Each row was made from one small tree. Brackets hold a mark, then the marks that hang from it, in the order of their numbers. Every link used is in the known rows. Write each row's tree.
Known rows:
{q218 {q631 q758}}: [-1.12  0.01  0.41 -3.20  1.00 -1.44  0.43  1.46 -1.22 -1.25 -0.47  0.93
  1.55 -1.48  0.17 -0.23  0.86 -0.41 -0.12  1.40  0.77  1.20 -0.32 -1.54
  1.29]
{q100 {q568 q304 {q631 q741}}}: [ 2.22 -1.26 -4.96 -1.56  0.67 -1.87  1.70  0.13 -1.48 -0.74  3.92  2.28
  0.67 -3.23 -1.05  0.18 -0.53  1.79 -0.45  1.89  3.14 -0.08 -1.66 -1.75
 -1.48]
{q741 {q631 q568 q780}}: [ 4.85 -2.01 -2.19  0.26  2.34 -0.14 -1.28  1.39 -0.25 -2.31  3.66  1.29
  1.98 -1.83  0.93 -0.24  1.90  1.72 -0.54  0.28  1.15 -2.62 -1.45 -1.11
  0.89]
{q780 {q631 q112 q568 q741 q758}}: [ 3.14  0.69 -0.68 -3.25  0.17 -2.53 -1.43  1.55  0.54 -1.21  2.76  2.37
 -0.85 -3.25  1.24  0.77  0.76  0.91 -1.33  1.38  0.65  0.90 -1.19 -0.05
 -0.91]
{q568 q304 {q631 {q758 q674} q780}}: [-0.21  0.29 -2.82 -2.91  1.61  0.80  2.35  0.38 -0.93 -1.47  6.26  1.12
  4.51 -1.74 -1.31 -3.33 -1.36  0.77 -2.22  1.83  1.51 -2.66 -3.03 -1.06
 -1.84]
{q741 {q631 q112 q568 q758 q780}}: [ 3.42 -1.02  0.08 -2.30  3.10 -1.16 -0.86  0.77 -0.44 -2.95  4.36  2.96
  0.92 -2.67 -0.17  0.22  1.26  0.50 -1.53  1.66  0.98 -1.15 -3.03  0.03
  0.27]
{q741 {q631 q112 q568 {q758 q674} q780}}: [ 3.45  0.56  0.24 -1.25  2.76 -1.18  1.25  0.62 -0.52 -2.55  5.02  1.75
  1.30 -2.95 -0.52 -1.22  0.62 -0.08 -1.94  2.86  0.67 -2.17 -3.83  0.70
 -1.24]
{q568 q100 {q631 q741 q780}}: [ 1.38 -1.64 -1.64 -0.33  1.34  3.09  0.06  1.18 -1.91  0.42  3.63  0.71
  0.90 -0.85 -0.85 -2.32 -1.17 -0.68 -0.01  1.26  1.89 -2.38  0.99  0.07
 -0.51]
{q674 {q758 {q631 q112 {q568 q100}}}}: [-0.98  3.21 -0.30 -3.99  1.61 -0.79  0.99  0.34 -1.29  0.47  1.16  3.01
 -3.13 -1.65 -1.93 -0.46 -0.67  0.87 -0.47  0.23 -0.62  0.90 -1.26  0.60
  0.56]
{q568 q100}: [-1.43 -0.27 -0.68 -0.45  0.94  1.24  1.53  0.65 -1.86  0.95 -0.25  0.44
 -0.78 -0.95 -0.95 -0.18 -0.44 -1.44  0.10  0.45 -0.01  0.43  1.54 -0.30
 -1.25]
{q758 {q631 q741 q780} q674}: [ 1.44  0.07 -1.68  0.17  1.17  1.61  0.80  3.05 -0.77 -0.30  3.47  0.75
  0.98 -1.15 -0.51 -3.71 -0.36 -0.09  1.09  1.38  0.24 -1.40 -0.58 -0.21
 -1.34]
{q631 {q568 q304} q741 {q758 q674} q780}: [ 3.90 -0.67 -3.45 -1.56  1.22  1.58  2.64  2.16 -0.55 -1.69  5.06 -0.95
  2.39 -2.94 -2.43 -1.38 -0.93  0.44 -2.72  2.21  0.19 -2.26 -3.04  0.27
 -1.54]
{q218 {q631 q112 q568 q758 q780}}: [ 1.72 -0.80  1.23 -3.70  1.99 -2.15 -0.23  0.92 -2.69 -1.80  1.46  1.09
  0.77 -1.86  0.16 -0.04  1.76  0.39 -0.26  1.94  0.49  0.50 -3.17  0.99
  1.46]
{q304 {q568 q100 {q631 q112}}}: [ 0.88 -0.12  1.29 -2.80  1.95 -2.04  2.08 -0.22 -2.63  0.98  2.40  0.98
 -3.11 -0.51 -0.13 -1.26 -2.48 -0.91  0.22  2.51  0.27 -0.51  0.53  0.45
 -2.46]
{q631 q112 q741}: [ 2.53 -1.19  0.42 -0.22  0.85 -0.18  0.92  1.67 -1.53 -0.99  0.08  1.67
 -3.65 -1.83 -1.47  0.88  0.23 -1.01  0.16  2.19  1.35  2.44  1.19 -0.46
 -1.88]
{q780 {q631 q112 {q568 q304}}}: [ 2.23  0.62 -3.05 -2.00 -0.22 -3.24 -1.14  0.35 -1.23 -0.92  3.47  3.12
 -0.72 -2.49  1.62  1.56  1.58  2.34 -1.62  1.28  0.90  1.89 -3.00 -0.91
 -1.27]
{q780 {q631 q568}}: [ 2.72  0.33 -2.88 -1.65 -0.20 -3.00 -1.36  1.30  0.18 -0.40  1.49  1.45
  1.26 -1.74  3.10  0.38  1.91  2.30 -0.05 -0.57  0.07 -0.60 -0.47 -1.33
 -0.48]
{q741 q631}: [ 1.79 -0.84 -1.36  0.53  1.56 -0.69 -0.71  1.03  0.07 -1.81  1.81  2.58
  0.55 -1.82  0.44  0.33  0.83  0.20 -0.35  1.00  2.12  0.03  0.46 -2.60
 -0.03]
{q568 q304}: [ 0.52 -0.89 -3.05 -0.78  0.89  0.20  1.30  1.09 -1.37 -1.13  1.26  1.48
  0.12 -1.53 -1.21  0.74  0.22  0.48 -0.92  0.71  1.03  1.46 -0.21 -2.26
 -1.38]
{q674 {q758 {q631 {q568 q304}}}}: [ 0.57  2.24 -4.38 -3.57  1.25 -0.78  0.45  1.36  0.12 -1.24  2.81  2.69
  0.06 -1.79 -1.64 -0.28 -0.08  3.37 -1.53 -0.78 -0.09  0.28 -2.23 -2.41
  1.38]
{q112 {q631 q741 q758}}: [ 2.04  0.48 -0.24 -2.20  1.27  1.33  0.45  2.13 -0.02 -1.79  2.53  1.52
 -2.11 -2.11 -1.82 -0.95 -0.28 -1.88 -1.52  0.76  1.35 -0.32  0.51 -2.21
 -1.57]
{q568 q304 {q631 q112 q741 q758 q780}}: [ 1.51 -1.37 -1.65 -3.37  1.95  0.74  0.14  0.90 -1.54 -2.07  6.03  2.97
  0.88 -2.40 -2.50 -1.19 -1.04  0.13 -2.22  2.78  2.93  0.23 -2.48 -0.65
 -0.98]
{q674 {q758 {q631 q112 q741}}}: [-0.44  1.61 -0.21 -2.48  1.22  0.18  0.28  1.67 -0.03 -1.00  0.92  3.41
 -3.76 -1.87 -2.56 -0.44 -0.75  0.57 -0.14  0.85  0.81  2.08  0.25 -1.22
  0.76]
{q741 {q631 q112 q568 {q758 q674}}}: [ 3.43  2.01  0.42 -1.75  1.89 -2.64  2.00  0.41 -0.02 -2.20  3.96  2.33
 -0.04 -3.59 -0.41 -0.47  0.08  0.23 -2.05  3.35  0.89 -0.77 -2.90  0.00
 -2.04]
{q741 {q631 {q568 q100} q780}}: [ 2.69 -1.18 -1.82  0.38  2.33  1.19 -0.85  0.79 -1.13 -0.74  3.55  1.22
  1.49 -1.76  0.06 -0.56  0.61  0.24 -0.79  0.59  0.82 -2.99 -1.09  0.22
  0.41]
{q218 {q631 q568 q741 q758}}: [ 3.58 -0.38 -0.91 -3.19  0.67 -1.83  0.08  2.37 -0.85 -1.23  0.74  0.20
  0.72 -2.37  0.30  0.34  0.65  0.66 -0.68  2.02  1.05  0.27 -0.66 -0.63
  1.22]

Which tree is each row?
[ 4.01 -0.39 -5.10 -0.79 -0.85 -1.13 -1.69  2.02  0.23 -0.82  3.91  1.41
  0.74 -2.83  1.60  0.85  0.90  2.61 -1.68  0.72  1.26  0.26 -1.34 -1.74
 -0.55] | {q780 {q631 {q568 q304} q741}}
[ 5.62 -2.68 -2.52 -0.32  1.32  1.24 -0.06  2.51 -0.89 -1.35  1.87 -0.60
  0.27 -1.44 -0.45 -0.28  1.01  0.87 -0.21  0.42  0.44 -1.60  0.01  0.00
  0.11] | {q631 q568 q741 q780}
[-0.57 -1.11 -4.18 -3.88  2.45 -1.41  1.48 -0.43 -1.50 -1.72  5.44  2.19
  4.44 -2.58 -1.38 -1.24 -0.13  1.56 -1.33  0.70  1.89 -1.74 -4.13 -1.02
 -0.37] | {q100 {q568 q304 {q631 q758 q780}}}
[ 1.22 -0.99 -0.13 -0.84  1.88  0.35 -1.22  2.78 -1.56 -0.83  3.00  2.99
 -1.88 -1.20 -1.02 -1.79  0.62 -0.62  1.23  1.34  1.05  1.20 -0.79  0.05
 -0.51] | {q758 {q631 q112 q741 q780}}
[-1.58  2.31  0.83 -2.50 -0.20 -2.01  1.05  0.26 -0.20 -0.51  2.61  2.23
  0.40 -2.36  1.25 -1.15  0.07 -0.51 -1.20  2.13  0.09  0.70 -1.68 -0.10
 -2.57] | {q780 {q631 q112 {q758 q674}}}
[ 3.11 -0.01  0.66 -1.90  0.81 -3.60  0.42  0.70 -3.08 -0.77 -0.21  1.57
 -1.73 -1.72  1.25  1.28  2.08  0.91  0.83  2.54  1.10  2.13 -1.58  0.22
  0.29] | {q218 {q631 q112 q568}}
[-1.44  1.08  0.61 -3.53  0.49 -2.25 -1.09  0.57 -0.09 -0.91  1.69  3.24
 -0.06 -2.18  1.48  0.19  0.97 -0.15 -0.90  0.95  0.57  1.69 -1.11 -0.86
 -1.06] | {q780 {q631 q112 q758}}
[ 2.28  0.09 -0.73 -1.51  1.99  0.33 -0.59  1.92 -2.42  0.71  3.55  2.10
 -2.23 -1.66 -1.22 -1.56  0.01 -0.64  0.67  1.38  0.13  0.15 -1.55  2.09
 -0.60] | {q758 {q631 q112 {q568 q100} q741 q780}}
[ 1.39  0.99  1.14 -1.58  0.77 -0.06  3.27  1.43 -0.89 -1.14  1.64  0.81
 -2.02 -2.76 -2.09 -0.81 -1.21 -2.00 -1.35  3.50  0.63  1.16 -0.33  0.38
 -3.14] | {q631 q112 q741 {q758 q674}}
[ 1.49  1.09 -2.04 -3.67  0.42 -3.13 -1.13  1.44  1.04 -0.79  2.28  1.52
  2.53 -2.23  2.64 -0.06  1.34  1.82 -1.20 -0.70 -0.29 -0.83 -1.11 -1.02
 -0.03] | {q780 {q631 q568 q758}}
[-0.02  1.91 -2.59 -3.10  0.87 -0.92  3.15  0.31 -0.52 -1.06  5.02  1.74
  3.18 -2.33 -1.15 -2.51 -1.68  1.02 -2.49  2.38  1.66 -1.13 -2.27 -1.91
 -2.75] | {q568 q304 {q631 {q758 q674}}}
[-2.05  0.39 -1.68 -2.50  2.16  1.71 -0.33  1.83 -0.01 -1.39  1.65  1.91
  0.82 -0.26 -1.41 -2.03  0.35  1.47  0.37 -1.63 -0.24 -1.12 -0.53 -1.59
  2.46] | {q674 {q758 {q631 q780}}}
[ 0.52 -0.11 -0.45 -0.38  2.31  1.37  0.77  1.18  0.41 -2.34  4.33  0.96
  3.31 -2.30 -0.62 -2.37 -0.08 -0.54 -1.50  1.76  0.87 -2.96 -1.79 -1.08
 -0.64] | {q741 {q631 {q758 q674} q780}}
[ 4.26 -1.93 -1.78 -2.53  1.88  0.76  0.36  2.58 -0.02 -1.79  2.54 -0.32
  1.44 -2.00 -1.30 -0.76  0.58  0.37 -1.29  0.27  0.13 -1.89 -0.56  0.14
  0.31] | {q631 q568 q741 q758 q780}
[ 1.43 -0.58 -0.70 -0.40 -0.58 -1.22 -1.45  1.43 -0.55 -0.60  1.51  2.83
 -2.23 -2.27  1.24  0.69  0.89  0.09  0.10  1.76  1.68  2.25  0.26 -0.72
 -1.34] | {q780 {q631 q112 q741}}
[ 1.41  0.35 -3.52 -1.28  0.93  0.15  1.80  0.79 -2.07  0.52  1.96  0.53
 -0.27 -1.99 -1.05  0.91 -0.53  0.46 -1.60  0.73  0.01  0.36 -0.85 -0.32
 -1.51] | {q631 {q568 q100 q304}}
[ 1.81  1.49 -2.40 -2.13  0.97 -0.86  0.19  1.94 -2.10  0.80  4.02  3.39
 -3.00 -2.89 -1.92 -0.01 -1.06  0.26 -0.98  2.43  0.95  2.27 -2.22  0.61
 -1.71] | {q758 {q631 q112 {q568 q100 q304} q741}}
[ 2.73 -0.60 -3.10 -1.60  0.20 -2.35  0.40  1.14 -2.37 -0.89  1.21  0.79
  0.97 -1.71  0.48  1.24  1.39  2.06 -0.73  1.66  1.19  1.18 -2.35 -1.53
  0.79] | {q218 {q631 {q568 q304}}}
[ 2.09  2.03  0.08 -1.12  0.74  1.63  2.50  1.96 -0.27 -1.31  3.23  0.56
 -1.70 -2.25 -2.14 -2.46 -1.13 -2.25 -1.78  2.54  0.88 -1.47 -0.29 -1.54
 -3.15] | {q112 {q631 q741 {q758 q674}}}
[ 4.14 -1.66 -0.11 -3.12  2.14 -0.22  0.51  1.76 -1.04 -2.09  2.76  0.85
 -0.81 -2.45 -1.78  0.02  0.52 -0.29 -1.31  1.63  0.22 -0.17 -1.50  1.15
 -0.58] | {q631 q112 q568 q741 q758 q780}
[ 0.21  0.04 -1.37 -2.38 -0.04 -0.35 -1.63  2.28  1.26 -0.95  1.88  1.71
  1.24 -2.44  1.28 -0.23  0.26  0.05 -1.01  0.39  0.86  0.20  0.77 -1.62
 -0.09] | {q780 {q631 q741 q758}}
[ 4.62 -2.84  0.43 -1.53  2.31 -0.90  0.62  1.40 -1.98 -1.06  4.05  0.42
 -2.42 -0.63 -0.37 -1.79 -1.37  0.03  0.72  2.67  1.08 -1.53  0.07  0.17
 -1.21] | {q304 {q568 {q631 q112 q741 q780}}}
[-2.06  1.15 -2.64 -3.97  1.46  0.43  1.25 -0.05 -1.17  0.10  4.38  2.35
  2.16 -2.06 -1.69 -1.36 -2.04 -0.16 -2.65  1.22  1.76 -0.39 -0.94 -1.43
 -1.76] | {q568 q100 q304 {q631 q758}}
[ 1.37  0.04  1.42 -4.39  2.14 -1.12  1.90  0.99 -1.34  0.47  3.51  0.74
 -3.11 -1.91 -1.57 -1.63 -3.54 -1.73 -1.11  3.48  0.59 -0.53  0.58  0.60
 -2.14] | {q304 {q568 q100 {q631 q112 q741 q758}}}
[ 2.53  2.15  0.75 -2.82  1.28 -2.50  3.81  0.39 -1.13 -1.06  1.78  0.65
 -0.75 -2.59 -0.98 -0.60 -0.09 -0.15 -1.58  2.40 -0.55  0.05 -2.18  0.90
 -3.25] | {q631 q112 q568 {q758 q674}}
[ 0.36 -1.59 -0.46 -1.39  2.82  1.02 -1.18  1.39  0.52 -2.83  3.39  2.08
  3.08 -2.01 -0.34 -1.04  0.67 -0.24 -1.11  0.58  1.36 -1.90 -1.00 -1.68
  0.94] | {q741 {q631 q758 q780}}
[ 3.41 -1.59  0.62 -3.18  1.93 -1.08 -0.31  1.87 -2.20 -1.90  2.09  0.75
 -0.20 -2.42 -0.38  0.25  1.30  0.05 -0.39  2.77  1.11  0.62 -2.48  1.06
  1.53] | {q218 {q631 q112 q568 q741 q758 q780}}
[ 2.14  0.01 -3.14 -1.10  1.57  2.88  0.31  0.47 -2.98 -0.54  4.83  0.81
 -0.92 -1.43 -1.86 -0.88 -0.11 -0.64 -2.01  0.46  0.28 -2.17 -2.89 -0.41
 -1.55] | {q112 {q631 {q568 q100 q304} q780}}
[-0.01  2.28 -1.15 -3.26  1.10 -1.96  3.36 -0.47 -1.53 -1.24  5.31  3.10
  0.81 -2.58 -1.79 -1.70 -1.65  0.47 -2.62  3.59  1.82  0.52 -3.22 -1.04
 -3.63] | {q568 q304 {q631 q112 {q758 q674}}}
[ 4.39  1.88 -2.68 -0.66  0.43 -1.79  1.70  3.22 -0.18  0.08  2.99  0.96
 -0.30 -2.03  0.11 -2.62 -0.08  1.10  0.56  1.40  0.17 -0.87 -0.95 -0.16
 -1.95] | {q758 {q631 q568 q741} q674}
[ 2.74 -1.08 -0.97 -1.76  1.38  0.16  1.59  1.41 -1.21  1.25  2.62 -0.66
 -1.97 -0.94 -0.36 -1.59 -3.10 -0.55  0.11  2.12  0.56 -2.29  1.94 -0.46
 -1.63] | {q304 {q568 q100 {q631 q741}}}
[-0.55  1.10  0.36 -0.65  1.65 -0.61  1.36  1.25 -2.16 -0.34  3.17  2.33
 -0.41 -0.96 -0.33 -3.05  0.51 -0.64  1.15  1.88 -0.02  0.25 -2.24  0.48
 -2.01] | {q758 {q631 q112 q780} q674}
[ 3.40 -2.00 -4.04 -0.89  1.51  0.26  0.42  1.23 -1.66 -1.48  3.21  0.57
  1.69 -1.47 -0.73  0.22  1.26  1.72 -1.17 -0.01  0.31 -0.94 -2.22 -0.80
 -0.16] | {q631 {q568 q304} q780}
[ 5.14 -0.39 -1.24 -2.61  1.99  1.66 -0.48  2.30 -0.38 -2.26  4.36  0.50
 -0.66 -1.95 -1.27 -1.42  0.65 -0.63 -1.66  0.55  0.62 -2.94 -1.50 -0.69
 -0.65] | {q112 {q631 q568 q741 q758 q780}}
[ 1.31 -0.68  0.91 -1.16  1.65  1.74  2.62  1.42 -1.43 -1.45  2.75  0.29
 -0.43 -2.26 -2.47 -1.72 -0.69 -2.02 -1.15  2.97  0.36 -0.38 -1.06  1.00
 -2.28] | {q631 q112 q741 {q758 q674} q780}
[ 1.66 -2.13  0.42  0.50  2.50  0.33 -1.08  0.47 -1.31 -2.52  2.94  3.11
 -0.49 -1.64 -0.39 -0.04  1.48 -0.38 -0.10  1.73  2.02  0.09 -1.28 -0.67
  0.01] | {q741 {q631 q112 q780}}
[ 0.90  1.42 -2.09 -4.36  0.36 -3.37 -1.05  0.42 -0.24 -1.41  4.04  3.39
  0.65 -3.16  0.93  1.17  1.00  2.02 -2.66  1.23  0.51  1.51 -3.60 -0.82
 -1.18] | {q780 {q631 q112 {q568 q304} q758}}
[ 5.23  0.94 -1.09 -1.66  1.55  1.91  1.85  1.87 -0.61 -1.88  5.03 -0.65
 -0.27 -2.25 -1.57 -2.74 -0.17 -1.06 -1.90  1.61  0.15 -4.01 -2.22  0.01
 -2.02] | {q112 {q631 q568 q741 {q758 q674} q780}}
